Known rows, with every way that one mark hangs from another
kome{remet{finu{duro rugav}}}: 6 23 22 3 14 -3 -11 11 -14 7 11 6 20 9 -5 7 -20 -24
pizuka{mavo{duro{finu{remet}}}}: -15 32 31 -10 -7 16 -17 -11 10 -11 -1 -17 37 12 22 -24 -11 -22
remet{finu{duro}}: 3 23 28 -7 4 2 -2 9 -16 6 5 -5 30 6 -11 1 -19 -18
finu{remet{kome} rugav}: -12 29 47 -20 21 12 -25 32 -23 11 15 -1 15 21 -10 -7 11 4
finu{duro}: -6 17 37 -1 6 -3 -19 15 -7 2 -3 -13 26 -2 -10 8 -5 -11
pizuka{mavo}: -20 21 39 2 4 3 -24 13 8 -9 5 -16 18 -1 14 -3 18 -18
finu{duro rugav}: -11 12 24 5 17 -1 -15 22 -8 14 6 1 17 -5 -17 11 -6 -8
pizuka{mavo{duro}}: -24 24 22 14 -10 -7 -18 7 13 -1 0 -22 23 -5 15 -7 6 -28
remet{finu{duro rugav} kome}: -1 23 13 -10 20 6 -15 23 -22 23 16 14 14 7 -16 0 -5 -8
duro{finu{remet rugav} kome}: 2 14 27 -5 27 12 -20 23 -19 -3 12 -1 38 12 3 -8 -10 -1
talan{mavo{duro}}: -32 25 21 2 -6 -6 -17 6 3 3 -11 -27 30 -10 5 -6 6 -30
finu{duro{kome{remet}}}: 10 16 34 18 7 -18 -37 15 -3 -9 -8 -13 32 -6 7 12 -9 -17
talan{mavo{duro{finu{rugav}}}}: -32 19 -1 -2 14 8 -18 2 2 5 -1 -8 27 -6 12 -10 2 -28
rugav{kome}: -3 11 23 -1 9 -10 -33 41 6 -15 3 -19 22 8 15 -2 21 1
mavo{duro{kome{remet{finu{rugav}}}}}: 4 21 -4 28 6 -22 -8 23 -13 8 11 -8 33 6 10 0 -15 -33
duro{finu{remet{kome} rugav}}: -7 26 39 -32 29 24 -29 21 -19 3 15 4 22 28 5 -16 8 3
mavo{duro{kome{remet}}}: 1 21 20 26 -2 -28 -27 21 -1 -7 -9 -27 36 2 20 0 -3 -27
talan{mavo{duro{finu{remet}}}}: -22 32 30 -22 -2 17 -16 -12 -1 -7 -12 -22 44 6 12 -22 -11 -24
finu{duro rugav{kome}}: -4 5 4 11 16 -11 -33 36 5 1 6 2 15 -7 -6 9 3 6

Rows
-6 26 17 -14 24 6 -11 34 -26 18 23 6 12 19 -4 -5 13 -10 => remet{finu{rugav} kome}
-15 17 9 31 -7 -14 -25 14 11 0 -3 -20 32 -16 16 -5 3 -25 => pizuka{mavo{duro{kome}}}
-6 24 19 7 -3 7 -24 -4 7 -12 -3 -16 46 -1 24 -21 -12 -19 => pizuka{mavo{duro{finu{remet} kome}}}
14 23 27 9 8 -12 -17 24 -16 -11 7 -13 36 13 16 0 -4 -26 => duro{kome{remet{finu}}}
-5 27 41 -17 17 11 -27 20 -19 18 7 7 16 9 -21 -1 -5 5 => finu{duro remet{kome} rugav}
-18 10 -20 15 9 -2 -36 18 26 -11 9 -3 19 -2 34 -15 10 -13 => pizuka{mavo{duro{finu{rugav{kome}}}}}
-8 7 -18 7 16 -10 -27 30 11 -6 8 -7 25 8 21 -11 5 -6 => mavo{duro{finu{rugav{kome}}}}
-24 19 10 19 -4 -13 -24 13 -1 4 -14 -26 39 -21 6 -3 4 -28 => talan{mavo{duro{kome}}}
-11 29 20 -20 17 13 -22 14 -14 11 8 -3 27 23 8 -21 -4 -7 => mavo{duro{finu{remet{kome} rugav}}}
-11 14 2 20 2 -4 -29 2 14 -10 -4 -16 39 -9 31 -14 0 -26 => pizuka{mavo{duro{finu kome}}}
-19 17 1 9 6 -3 -28 2 3 -5 -14 -21 46 -15 22 -12 0 -28 => talan{mavo{duro{finu kome}}}
-3 4 9 6 32 1 -23 29 -11 0 12 -1 31 2 10 -2 5 -8 => duro{finu{rugav} kome}
-8 23 18 33 -8 -22 -37 9 15 -13 -6 -22 30 -9 31 -3 4 -34 => pizuka{mavo{duro{kome{remet}}}}
-2 12 4 12 8 -10 -22 16 -1 -5 -5 -21 45 2 19 -10 -7 -18 => mavo{duro{finu kome}}
-24 11 -13 15 16 -1 -24 7 -1 5 -3 -8 37 -18 13 -8 1 -26 => talan{mavo{duro{finu{rugav} kome}}}
19 21 15 2 3 -12 -30 19 3 -18 1 -6 26 11 15 1 -9 -14 => rugav{kome{remet{finu{duro}}}}
-28 28 17 -14 9 18 -13 -4 -6 5 -1 -9 35 3 5 -17 -11 -23 => talan{mavo{duro{finu{remet rugav}}}}
